What can hang from each mark
j_828: j_402 j_749
j_203: j_633 j_777
j_402: j_633
j_278: j_39
j_39: j_318 j_786
j_777: j_39 j_203
j_786: j_39
j_633: j_203 j_402
j_512: j_203
j_318: j_402
j_749: j_39 j_828

Known rows, with every way that one mark hangs from another
j_777[j_39[j_318[j_402] j_786] j_203[j_633]]: [-24.9   0.7  -2.5   1.7  30.4 -20.5  19.1  29.2  -4.8  11.7 -10.1 -17.0
   3.4 -13.2  -7.7  14.1 -36.4  14.3  35.6  12.6   4.2 -49.6   6.3 -26.4]
j_749[j_39 j_828[j_402[j_633[j_203]]]]: [ 61.3  -1.7 -14.5  34.9 -54.7  19.5 -27.5 -10.4   1.6  -2.2  22.6 -29.9
  32.6  24.8 -27.9 -19.4  -7.8  -7.9  -6.0  16.0  16.5  15.5  -5.8   7.3]
j_39[j_318[j_402[j_633[j_203[j_777]]]] j_786]: [-31.5   6.7   6.9  -4.7  17.0   2.5  49.0   7.2 -29.1  15.9  -7.1  20.5
   0.6 -10.7 -14.6  -5.5 -16.7  -6.9  -4.1   4.4  -6.9 -26.2 -28.6  -5.2]
j_318[j_402[j_633[j_203[j_777[j_39]]]]]: [  5.6  -1.2  -7.6 -17.7  23.9  -9.6 -14.9  -8.3 -14.1 -16.4  17.2  30.5
  -2.8  -8.9 -17.9 -16.2  18.8 -17.4 -26.1  -8.7  -0.8   2.6 -11.7   4.0]
j_786[j_39[j_318]]: [-35.7  34.9 -18.3  -3.6 -20.1  15.7   2.3   1.6  -4.0  18.6 -33.6   5.8
   2.6  17.5  48.9   1.7 -13.9  31.2  19.2   3.1 -19.4  27.9  13.7  22.4]
j_777[j_203[j_633[j_402]]]: [ 13.4 -13.2   1.2  -1.6  28.6  10.8  -9.4  -6.4  11.3   1.2  31.0   7.8
   1.7   1.5  12.9  -5.0   9.4  -7.5   4.8   4.0  -6.4  -4.4  28.0  -1.1]
j_749[j_39]: [  2.5  26.0  -7.3  10.4 -45.9   6.7 -20.3 -18.0   6.0   9.1   1.1   2.1
   9.8  31.4  20.7 -27.5   2.4   1.2  -2.5  16.0 -15.6  43.1   3.3  22.9]
j_203[j_633]: [ -0.9   2.6  15.3  -9.7   6.0  -2.7   1.1 -26.0  19.5   8.7   1.4  15.6
 -14.6  38.0  18.2 -11.2  27.2 -28.5  -1.8  16.2 -13.5  14.1   8.9  10.4]
j_828[j_402[j_633[j_203]] j_749[j_39[j_318]]]: [ 50.2   4.2 -23.0  17.3 -50.9  -8.0   5.0  42.6   0.1   3.0  20.7   6.3
  28.6   1.9 -10.2  14.1   7.5   1.9 -10.4  14.7  23.8  -6.2  -4.9   5.3]
j_512[j_203[j_777[j_39]]]: [ -6.7 -23.1  26.5 -11.0   9.6   1.3 -15.3 -13.0  19.7 -11.5  -7.3 -20.1
 -27.2 -10.3  15.5  13.3  17.5  22.0  16.5 -15.9  10.8  36.1  -7.7  12.4]
j_203[j_777[j_39]]: [-12.9 -15.4  31.7  -1.4   2.7 -12.5 -22.7  -3.2  15.4 -21.0 -14.2  -9.9
 -18.5  11.0  12.7   1.2  27.4  -4.5  -5.1 -10.9   1.1  18.0   0.7  -1.3]
j_318[j_402[j_633[j_203[j_777[j_39[j_786]]]]]]: [ -2.7  -0.4  -7.6 -13.5  23.8 -15.2   0.1  -5.9 -23.1 -15.1   5.3  20.5
   0.3  -9.9 -25.3  -5.6   9.4 -13.8 -19.8  -8.2   2.8  -6.4 -20.4  -3.8]
j_402[j_633[j_203[j_777]]]: [ 15.4 -14.9  -1.6   3.3   6.6  16.7   7.2   0.3   9.7 -15.1  32.5  35.2
  -3.0  -1.5  -1.5 -22.8  15.1  -0.3 -17.5  -2.2  -2.2  -0.3  11.3  13.9]
j_633[j_203[j_777[j_39]] j_402]: [ 11.0 -29.4  13.9   8.7  50.5  19.6 -27.4  -6.4   9.4 -15.2  30.0  25.0
   8.3 -34.8 -18.2   8.8  25.0 -17.2 -30.2 -43.3 -13.2  -3.9  28.1  -9.3]
j_402[j_633[j_203[j_777[j_39]]]]: [ 15.4 -14.2  -7.4   3.2  11.9   6.8  -0.2   8.9  15.9 -20.7  26.5  27.5
  -5.6  -9.8  -7.3 -17.0   5.7   6.6 -12.6  -6.8  -0.3 -12.6  19.4   6.1]
j_39[j_318]: [-41.0  30.0  -2.6  -2.8  -4.7  19.7  18.4   1.7   0.9  23.1  -3.6  22.8
  -5.8   9.4  44.9 -17.8  -0.8   6.9   9.1  11.1 -22.7  15.8   1.7  24.5]
j_786[j_39[j_318[j_402[j_633]]]]: [-24.6  39.1 -27.6 -21.0 -10.6   4.3   5.2   0.6 -16.3  16.0 -28.5  14.4
  -2.6  10.8  29.9  -6.5 -22.8  22.6   7.0   4.9 -16.9  15.4   1.3  18.5]
j_278[j_39[j_318[j_402[j_633]] j_786]]: [-40.6  46.8 -48.6 -38.9 -14.0 -21.3  22.3 -12.8 -24.2  13.5 -23.2 -10.7
 -13.0 -12.1  24.6  -3.0 -31.0  12.4  11.4  22.5  -3.0 -17.3  -8.8 -12.4]
j_749[j_39[j_318[j_402[j_633[j_203]]] j_786] j_828]: [  3.2  16.7 -15.8  35.1 -38.8  30.2  21.0  -5.8 -27.2  29.2   4.1 -25.7
  31.6   6.8 -43.1 -36.6 -47.9  -6.0  15.0  24.5  -3.4 -12.6 -28.4   0.5]
j_786[j_39[j_318[j_402]]]: [-37.1  38.6 -17.2 -15.3 -11.0   5.4  -4.1  -6.4 -20.5  19.1 -35.1   9.5
   5.0  15.4  37.4   1.6  -8.1  16.0   7.6   1.2 -18.1  30.6  -3.9  18.5]
j_633[j_203[j_777[j_39[j_318 j_786]]] j_402]: [ -5.5 -25.8  16.9  14.2  53.0  20.4   2.0   5.4   2.9  -0.8  18.0  19.7
   8.9 -42.6 -23.0  16.4   0.4  -8.9 -17.3 -39.7 -15.0 -26.7  22.9 -18.5]
j_786[j_39[j_318[j_402[j_633[j_203]]]]]: [-20.1  29.3 -31.7 -10.5  -1.7  15.6   4.4   3.5 -18.2  15.7 -13.3  26.0
  12.6   0.6  20.1  -3.9 -18.2  21.8   3.2  -0.8 -16.4   9.6   7.2  17.0]
j_278[j_39]: [-25.8  35.5 -41.9 -29.3 -28.3 -11.5 -27.4 -30.3  -0.2  -4.2  -9.1  -8.7
  -8.8   8.1  53.5  -4.9  16.4   9.4   5.0  14.3  -2.9  31.7  12.6   4.5]

Rows
[-14.2 -23.1  21.3  19.5  18.9  19.8  -7.7  12.3  10.1  -4.4  16.5  21.8
  10.0 -12.4   1.8   0.0  22.0   0.5  -6.0 -17.5  -5.4  -2.7  15.1   0.1] -> j_633[j_203[j_777[j_39[j_318]]]]
[ 15.8  16.7  -3.3  18.0 -62.0 -25.8   8.3  29.2 -16.5  12.2 -23.3 -27.6
  25.9  20.4   4.0  34.5  14.3  -2.9   4.1  18.2  25.5  14.3 -32.5  -1.1] -> j_828[j_402 j_749[j_39[j_318 j_786]]]
[-12.2  -9.0  25.8 -15.5  12.4 -12.8   0.7   9.2   9.0 -11.1 -10.6   1.9
 -24.9  -4.4  -1.4  -8.8  -2.5  -4.8  -7.4  -4.6  -3.7 -11.9  -3.3  -5.7] -> j_203[j_777[j_39[j_318[j_402[j_633]]]]]
[ 33.8  -2.9 -15.3  20.2 -16.6  18.7 -18.1 -11.6  -7.3 -10.1  19.5 -15.5
  19.3  16.0  -7.8  -6.8  19.0 -11.7  -5.3   5.2  19.8  15.1 -13.9  10.9] -> j_749[j_828[j_402[j_633[j_203]]]]
[ 13.8 -11.5  -8.6  -0.2  39.4  -8.8 -23.7  11.5  23.6  -9.8  18.8  -7.2
  -2.6 -16.1   2.7   7.9 -11.7   8.5  16.4  -4.7  -2.4 -26.4  43.5 -16.3] -> j_777[j_39 j_203[j_633[j_402]]]
[ 11.7 -41.1  45.8 -15.4  20.5  -5.6  -5.3 -18.4  38.0  -6.3  -5.7 -20.1
 -35.1   1.6  -2.1  16.2  15.1   0.7  16.4  -7.1   9.6  12.7   3.8  -0.7] -> j_512[j_203[j_633 j_777[j_39]]]
[ 10.9 -31.0  21.2   8.0  43.5  31.4 -18.7 -18.1   0.9  -8.4  37.1  34.3
  10.4 -22.9 -11.8   1.1  38.5 -27.0 -36.7 -36.7 -16.0  10.6  18.9  -0.2] -> j_633[j_203[j_777] j_402]
[-30.7  19.8 -31.9   1.1  19.8 -15.7  19.0  39.4 -18.7   0.5  -4.7 -12.4
   5.1 -30.3   2.6   4.6 -49.4  39.9  33.8   7.8   6.1 -42.4   0.6 -13.4] -> j_777[j_39[j_318[j_402[j_633]] j_786] j_203]
[ 36.8  11.3  -6.5  11.7 -64.3 -27.6 -28.1  14.3  -8.1  -5.0  -8.1 -19.4
  24.4  30.5  10.6  25.7  44.7 -12.8 -11.3  13.6  28.0  43.0 -25.6  10.5] -> j_828[j_402 j_749[j_39]]
[-52.8  46.0 -37.7 -33.0 -15.4 -19.1  12.6 -19.4 -29.0  17.0 -29.2 -14.3
  -5.9  -7.0  32.2   6.5 -15.6   6.9  13.3  17.7  -4.1  -0.6 -13.7 -12.3] -> j_278[j_39[j_318[j_402] j_786]]
[ 61.6   0.5 -27.0  15.8 -53.6 -16.7 -14.7  29.6  -2.4 -10.9  20.8   2.1
  29.9  10.7 -13.2  16.5  26.6  -3.4 -17.6  11.5  30.6  11.5  -9.5   7.2] -> j_828[j_402[j_633[j_203]] j_749[j_39]]
[  6.0 -39.8  44.9 -16.3  43.9   1.2  21.1 -11.8  30.3   7.5  -8.8 -21.5
 -36.5 -24.5 -18.9  27.6 -16.5   2.0  18.0 -18.1  -1.0 -20.2   9.4 -17.6] -> j_512[j_203[j_633[j_402] j_777[j_39[j_318 j_786]]]]
[ 23.0 -44.1  42.7 -21.5  41.6  -0.1  -8.0 -24.0  37.3  -5.3   2.4 -14.5
 -37.5 -15.3 -13.2  19.9   7.2  -6.7   5.6 -21.5   0.9   3.2  14.5  -8.3] -> j_512[j_203[j_633[j_402] j_777[j_39]]]
[ 29.7  12.2  -8.3  33.0 -59.5  10.0  20.1   3.9  -7.2  18.4 -12.2 -50.5
  21.3  21.7 -27.2 -11.5 -51.0   5.5  17.5  27.6  12.3 -15.2 -20.5  -5.0] -> j_749[j_39[j_318 j_786] j_828[j_402[j_633]]]
[ 28.2   7.8   0.8  38.0 -63.0   1.7 -16.0 -20.2 -16.5   5.5 -18.4 -60.2
  31.6  38.7 -20.9   1.8  -6.7 -11.1  10.4  17.5  19.6  26.0 -32.6  -2.6] -> j_749[j_39[j_786] j_828[j_402]]
[  7.7 -13.0  -8.2   7.2  11.8   2.3  14.2  10.8   7.6 -17.7  14.7  18.9
  -4.5 -11.5 -16.3  -8.3  -2.9  10.8  -6.0  -6.2   4.2 -21.3   9.5  -0.6] -> j_402[j_633[j_203[j_777[j_39[j_786]]]]]
[  5.2  -1.5  -1.9 -17.2  18.0  -0.1  -8.0 -16.7 -21.0 -10.6  23.6  38.3
  -0.3   0.8 -10.8 -21.7  30.3 -26.0 -32.2  -3.8  -2.5  14.5 -19.3  10.2] -> j_318[j_402[j_633[j_203[j_777]]]]
[-22.1  -7.5  25.8 -10.6  12.2 -19.3  18.1  11.4  -2.5  -8.9 -24.6  -9.1
 -22.5  -5.6 -13.2   2.3 -13.0  -0.6   0.1  -4.8   0.5 -24.2 -14.8 -15.2] -> j_203[j_777[j_39[j_318[j_402[j_633]] j_786]]]
[-23.0 -13.8  31.0   4.0   2.6 -19.4  -5.1  -1.1   5.1 -18.3 -29.0 -21.1
 -16.1   9.8   1.9  13.1  15.7  -1.2   2.7  -9.8   5.5   6.5 -10.5 -10.6] -> j_203[j_777[j_39[j_786]]]
[  3.2 -37.0  55.2  -8.3  46.1 -12.3  23.0  -2.3  30.1   3.5 -17.9 -12.2
 -31.0  -5.8 -30.4  18.3 -15.9 -29.6  -3.4 -12.8 -11.6 -52.3  21.3 -37.0] -> j_203[j_633[j_402] j_777[j_39[j_318 j_786]]]
[ -1.7 -10.0  -5.0   8.8  14.7   9.1  29.3  22.5   9.1  -6.4  13.8  22.2
  -5.2 -18.4 -12.2  -9.6 -19.3  15.5   0.7  -3.3  -1.6 -34.5  13.1  -2.7] -> j_402[j_633[j_203[j_777[j_39[j_318 j_786]]]]]
